In the rows, 128 means zero.
Known rows, with every step that occurs:
runev-doduf-kobi-lusamag-monid: [132 144 105 122 128 107 115 131 188 167 135 164 139 163 121 116 200 125
 153 106 112  98 161 109 165 142 179 138 114 163 142 175]
monid-lusamag: [150 135 111  76 116 117 128 156 121 140 113 140 127 140 154  98 164 121
 140 147 140 111 165 100 112 116 184 185 112 188 142 157]
pipa-roginav-kobi-lusamag: [181 105 131  98 142  96 159 143 167 160 103 137 134 168 174 121 182  97
 150 139  91  90 144 106 148 157 152 179 118 154 166 186]
pipa-roginav-kobi: [184 104 128 108 145  95 160 157 140 174 108 155 145 169 155 137 166  83
 156 161 105  94 136  97 149 152 151 192  92 145 168 193]
runev-doduf-kobi-roginav-pipa: [149 142  93 119 125 105 130 167 139 193 132 144 163 185 137 138 179 108
 163 135 154 110 160 106 153 177 162 147 109 137 161 173]
vimar-kobi-lusamag: [121 131 144 115 113 129 116 109 141 156 115 130 135 162 135 100 169 103
 141 121  92  94 158 158 118 114 125 164 109 170 165 172]
vimar-kobi-lusamag-monid-doduf-runev: [111 153 143  81 100 148 114  93 162 176 128 154 126 162 144  98 166 101
 146  89 100  92 163 159 128  95 157 157 119 193 155 164]
peka-funa-runev-doduf-monid-lusamag: [138 144 149  86 109 137 140 129 122 167 154 178 124 131 116 154 158 148
 146 147 130  70 164  60  81 157 222 201 115 206 150 115]
sobe-vimar: [118 138 117 111 131 103 115 148 107 157 112 146 137 153 148 161 158  78
 130 118 111 116 151 114 132 107 178 180 101 148 127 142]
funa-peka-vimar-kobi-lusamag: [ 88 136 164 133 147 141 116 132  71 152 110 129  82 133 148 125 183 142
 142 122  94 125 150 146 126 104 126 158  93 188 129 141]
funa-peka-vimar-sobe: [ 93 140 127 124 150 139 118 152  46 150 110 145  85 129 141 145 170 115
 128 134  94 134 151 105 129 116 144 174  81 177 102 127]
funa-runev-doduf-kobi-roginav: [165 159 118 136 124 133 119 145 137 188 137 158 159 148 114 159 164 114
 177 122 158  80 155  70 137 170 186 180 106 157 168 151]
kobi-roginav-pipa: [144 155  90  84 116 119 139 171 106 181 127 108 159 176 192 139 171  88
 139 134 143 104 194 117 121 187 149 178 128 126 153 146]
runev-doduf-monid-lusamag-kobi: [141 124 105 106 113 101 130 165 155 167 142 176 153 157  90 105 159 141
 166 117 140 101 167  90 136 128 195 170 121 188 124 159]
funa-runev: [151 155 116 124 122 145 116 132 117 163 137 161 143 121 129 166 162 110
 160 130 144  67 158  89 114 146 174 205 107 155 151 132]
vimar-peka: [124 133  80  81 119 106 128 145 108 145 139 159 132 167 147 125 163  96
 136 132  90 102 147 110 116 162 151 197 111 190 130 151]
monid-doduf-runev: [152 140  94  71  96 158 140 130 133 190 130 171 143 156 150 127 177  97
 157 110 178 105 132 111 137 107 185 178 114 178 164 132]
funa-runev-doduf: [169 157 102 133 114 127 125 142 136 168 139 172 165 138 103 177 178 115
 175 120 152  64 147  72 128 158 181 185 105 166 149 133]
lusamag-monid-doduf: [120 179  95  66 108 122 109 135 152 177 130 160 131 150 137 108 175  93
 131 109 113 105 165 113 152 115 188 162 110 171 115 146]
peka-funa-runev-doduf-kobi-roginav-pipa: [144 162 140  99 110 135 135 139 112 190 155 157 125 151 146 174 164 126
 147 156 134  83 167  81  91 199 193 174 117 155 171 123]
sobe-vimar-kobi-lusamag-monid: [ 91 153 150 101 124 108  98 118 133 157 111 135 120 162 149 132 152  81
 125  91  67 109 166 154 128  90 165 157 111 175 125 162]
lusamag-monid: [115 160 102  99 122 116 116 135 147 165 139 168 135 142 141 126 176  92
 131 117  91  93 189 109 142 124 180 178 105 154 115 163]
peka-vimar-kobi: [103 132 163 140 123 133 124 133  65 158 127 153 104 148 128 141 158 106
 129 151 116  96 156 138 112 123 135 150  78 180 150 151]
pipa-roginav: [169 117 132 105 137 110 161 159 126 170 118 147 155 160 137 114 178  86
 144 150  87 101 142  91 145 133 148 190  86 158 170 159]
kobi-lusamag-monid-doduf-runev: [123 162 103  60 101 143 123 106 191 161 134 148 118 147 174 102 200 114
 131  68 108  91 177 124 144 119 194 155 150 187 134 137]
monid-lusamag-kobi: [150 143 117  93  99 106 113 168 133 136 127 143 107 134 143  77 147 124
 148 145 123 130 175 113 110 118 180 159 127 167 131 160]
lusamag-kobi-doduf-runev: [167 128  98 122  89 146 108 140 177 174 139 167 127 137 143 123 166  93
 153 110 113 116 177 121 153 123 153 168 136 141 143 142]
peka-funa-runev-doduf-kobi-roginav: [152 155 153 110 109 135 138 129 122 186 149 157 129 145 131 157 164 118
 147 150 123  85 163  63  97 185 200 183 108 167 176 128]
runev-doduf-monid-lusamag-kobi-roginav-pipa: [142 140  95  88 110 100 134 183 144 178 144 153 158 173 121 111 157 139
 164 116 150 102 185  98 128 160 189 164 138 173 124 154]
runev-doduf-monid-lusamag-kobi-roginav: [149 132 108  99 109  99 136 174 151 175 138 156 162 167 104  96 157 131
 164 111 140 105 183  79 133 146 196 175 128 184 130 158]
doduf-kobi-vimar-peka-funa: [108 115 119  87 127 146  89 128 124 151 149 176  88 131 139 119 159 109
 122 159 102 126 151 130 138 142 138 181 109 183 152 158]
pipa-roginav-kobi-doduf: [199 104 116  99 138 105 143 152 168 180  95 147 148 166 162 136 174  77
 148 152  96  92 138  96 173 150 143 193 102 155 160 182]
funa-runev-doduf-monid-lusamag-kobi: [154 151 120 120 114 129 114 152 143 168 151 181 144 128  90 143 146 146
 180 111 152  72 165  76 116 142 205 189 123 185 131 138]
peka-funa-runev: [139 152 147 101 110 145 132 117 107 164 150 166 114 123 140 164 163 120
 131 160 111  75 162  79  79 162 190 202 109 167 163 112]
doduf-monid-lusamag: [115 119 122  78 137 134 129 145 120 165 134 163 136 135 130  98 146 139
 139 131 142  91 176  99 117 111 200 214 118 197 128 159]
vimar-kobi-lusamag-monid: [105 150 144 106 113 125 106 104 156 158 124 142 128 158 138  98 167 102
 134 104  70  91 178 158 124 110 142 160 111 176 144 176]

Rows:
[168 142 105  85  94 116 100 165 163 140 117 136 108 133 148  82 157 117
 142 134 115 130 177 110 134 119 171 162 136 177 124 148] | monid-lusamag-kobi-doduf
[134 150 106  75 103 113 137 133 108 151 159 176 121 159 131 158 160 117
 140 141  85  80 143  77  82 193 185 197 113 212 140 119] | vimar-peka-funa-runev-doduf
[125 146 119  85 113 118 128 129 109 160 162 180 111 159 130 154 151 122
 140 151  91  88 136  85  90 189 185 191 106 207 148 134] | vimar-peka-funa-runev-doduf-kobi
[108 162 141  84 104 131 102 104 160 166 117 136 124 164 135  88 168 101
 137 100  85  97 162 161 131 105 145 150 115 185 143 166] | vimar-kobi-lusamag-monid-doduf
[144 157 116  79 114 136 113 147 127 198 111 124 135 167 148  88 161  92
 146 132 159 134 135 111 155 141 170 158 105 156 169 156] | monid-doduf-kobi-roginav
[110 189 105  61 117 128 100 147 143 199 133 143 121 163 165 108 162  98
 134 118 130 118 174 130 156 143 185 148 120 152 125 162] | lusamag-monid-doduf-kobi-roginav-pipa
[141 151 152  95 100 130 130 135 130 166 162 179 111 127 111 140 147 150
 149 145 120  81 169  68  80 160 218 187 126 193 144 118] | peka-funa-runev-doduf-monid-lusamag-kobi
[153 156 109  72  96 105 121 187 126 150 128 115 114 152 178  84 144 119
 147 139 134 132 196 117 103 154 174 154 145 155 137 154] | monid-lusamag-kobi-roginav-pipa
[181 103  82 105 119 139 125 121 179 184 111 175 141 155 181 175 175  84
 156 128 156  84 161 111 158 142 162 200 127 148 149 182] | roginav-kobi-doduf-runev
[161 158 122 112 109 127 123 159 142 177 146 160 155 138 104 135 144 136
 179 104 151  77 179  63 115 162 207 191 130 182 139 137] | funa-runev-doduf-monid-lusamag-kobi-roginav
[146 145 110 130 127 137 124 137 134 183 148 185 168 135  88 172 163 131
 173 110 156  54 154  72 127 149 194 206 107 175 140 135] | funa-runev-doduf-monid
[123 167  97  63 101 147 122 122 156 189 142 182 134 148 151 124 174  95
 144  93 133  99 166 110 147 103 202 172 117 179 128 144] | lusamag-monid-doduf-runev
[139 135 115  51  86 118  98 162 134 114 142 153  72 123 148  78 143 127
 130 149  95 140 178 116 100 133 164 164 142 210 124 137] | monid-lusamag-kobi-vimar-peka-funa
[171 133 106  83  89 137 111 155 166 149 126 153 112 130 158  93 155 118
 150 124 131 125 180 107 128 110 183 169 140 184 139 146] | monid-lusamag-kobi-doduf-runev
[ 89 126 163 112 150 152 106 142  70 167 108 142  86 126 135 119 160 150
 139 129 108 125 154 131 135  87 145 186  87 219 113 140] | funa-peka-vimar-kobi-doduf-monid-lusamag
[107 139 119 121 122 133 124 147  59 141 122 154  98 144 136 152 158  84
 106 144 105 103 165  94 114 144 159 156  88 176 117 127] | peka-vimar-sobe
[143 120  98  98 110 114 110 165 162 156 140 180 144 140  87 104 166 140
 162 114 141 107 174  98 148 120 177 171 128 196 119 154] | runev-doduf-monid-lusamag-kobi-vimar
[101 134 137 133 153 136 125 153  59 156 118 142  88 122 149 143 191 138
 139 134 115 127 149 113 134 117 145 173  86 171 119 129] | funa-peka-vimar
[146 129 101 139 129 105 124 149 149 181 131 174 154 166 103 133 183 112
 164 141 144 106 138 100 160 140 165 153  91 150 158 179] | runev-doduf-kobi
[139 118  96 102 126 150 108 128 164 185 120 158 155 141 132 129 175 106
 127 114 114  86 172 105 169 125 158 215 119 175 123 138] | kobi-doduf-monid
[164 140  98 126  92 122  92 153 175 162 125 146 125 138 130 109 168  92
 142 126  94 124 174 122 159 135 137 158 128 133 129 144] | lusamag-kobi-doduf
[115 118 122  83 119 139  99 154 140 150 144 172 113 115 117  81 137 140
 142 126 132 113 188 118 129 104 176 197 136 189 118 155] | doduf-monid-lusamag-kobi-vimar
[161 150 121  83  95 105 124 178 134 147 123 116 120 147 160  67 144 111
 148 133 124 136 193  98 109 140 182 161 137 167 143 158] | monid-lusamag-kobi-roginav
[144 138  97  74 116 125 125 106 195 167 121 165 114 157 192 136 184 106
 150  93 140  84 168 128 143 141 193 163 151 164 136 182] | roginav-kobi-lusamag-monid-doduf-runev
[128 118 139  95 116 148  99 122 141 182 113 152 146 153 115 101 140 106
 139 131 110  95 165 138 140  93 141 202 100 203 141 169] | vimar-kobi-doduf-monid-lusamag
[ 87 149 167 123 121 134 117 116 103 144 134 141  85 147 145 125 173 116
 117 115  86  90 179 146 117 124 147 134 101 195 136 151] | peka-vimar-kobi-lusamag-monid
[123 121  95  57 101 138 103 132 120 127 147 166  98 131 144 130 173 100
 114 142  83 113 164 117 119 151 128 196 121 206 132 122] | kobi-vimar-peka-funa
[145 159 103 110  96 108 118 180 124 174 141 119 131 164 167 112 152  93
 149 131 117 125 199 133 124 179 144 148 140 104 142 152] | lusamag-kobi-roginav-pipa
[176  96 109  79 137 105 137 158 144 153 116 162 127 161 156 134 164  82
 147 151  88 102 136 108 157 155 125 197 105 180 154 184] | pipa-roginav-kobi-vimar-peka
[105 148 132  87 126 102 114 140  98 160 142 169 107 163 137 178 138 100
 133 127  86 109 130  95 104 154 204 179 107 198 130 131] | sobe-vimar-peka-funa-runev-doduf-kobi
[153 145 113 109 124 135 125 145 134 172 143 179 157 133  96 154 157 144
 175 113 163  59 158  65 117 143 209 205 114 199 136 137] | funa-runev-doduf-monid-lusamag
[156 151 116 123  94 108 123 169 134 170 136 123 137 155 145  92 151  82
 151 125 102 131 194 108 128 162 152 159 130 118 150 154] | lusamag-kobi-roginav
[161 106  87 105 123 125  98 136 155 146 111 169 120 134 157 157 171  91
 149 147 152 100 162 128 157 141 129 188 120 141 138 186] | roginav-kobi-vimar
[ 99 138 122  70 120  96 126 141  88 148 134 152 107 167 160 158 144  83
 112 130  66 120 142 110  97 144 188 188 111 193 122 125] | sobe-vimar-peka-funa
[156 117  99 106 129 104 128 120 173 147 107 141 121 157 185 139 186 108
 148 125 130  86 164 127 135 161 159 171 141 139 145 187] | roginav-kobi-lusamag
[125 145 116 109 139 131 118 157 111 194 132 127 135 168 178 126 158 101
 143 151 146 118 177 131 139 171 154 167 114 119 170 175] | doduf-kobi-roginav-pipa
[130 120  73  69 110 137  93 144 129 124 137 165 117 134 138 125 175  93
 130 125 103 114 160 127 145 140 116 194 120 199 126 137] | kobi-vimar-peka
[117 132 106  63 108 109 141 132 100 147 151 162 110 165 156 131 160 105
 117 155  67 102 151 100  85 176 168 196 112 201 138 132] | vimar-peka-funa
[132 127  75  88 107 153  83 140 125 131 116 162 126 124 121 131 164  67
 117 130 105 118 171 114 151 116 118 186 107 170 119 135] | kobi-vimar-sobe
[184  97 120  95 139 112 138 157 152 160 107 159 135 149 152 135 172  82
 149 155 107 102 143 106 167 140 129 191 103 155 163 185] | pipa-roginav-kobi-vimar
[106 138  99  83 129  91 116 152  94 144 124 149 125 170 155 154 146  75
 126 113  84 120 141 117 121 130 175 187 109 184 117 140] | sobe-vimar-peka
[171 123 127  66 129 116 158 132 186 179 116 157 127 170 182 118 180  96
 152 111 103  88 145 107 156 138 181 171 127 177 163 179] | pipa-roginav-kobi-lusamag-monid-doduf-runev
[152 113  76  96 118 130  90 136 143 143 104 170 120 139 148 158 153  67
 135 147 133 106 164 120 151 141 128 188 115 147 121 182] | roginav-kobi-vimar-sobe
[177 100 111  90 135 114 129 156 142 156 101 160 133 153 144 137 157  64
 138 156  92 106 142 100 161 139 126 189  98 160 149 181] | pipa-roginav-kobi-vimar-sobe
[110 175 111  79 121 129  96 129 154 188 133 168 116 146 136 103 166 102
 134 120 119 115 157 123 162 113 190 154 103 162 124 166] | lusamag-monid-doduf-kobi
[144 131 103 121  94 130  82 156 153 139 141 159 106 115 120 106 164  99
 145 130 108 133 180 139 149 121 118 155 129 132 134 148] | lusamag-kobi-vimar
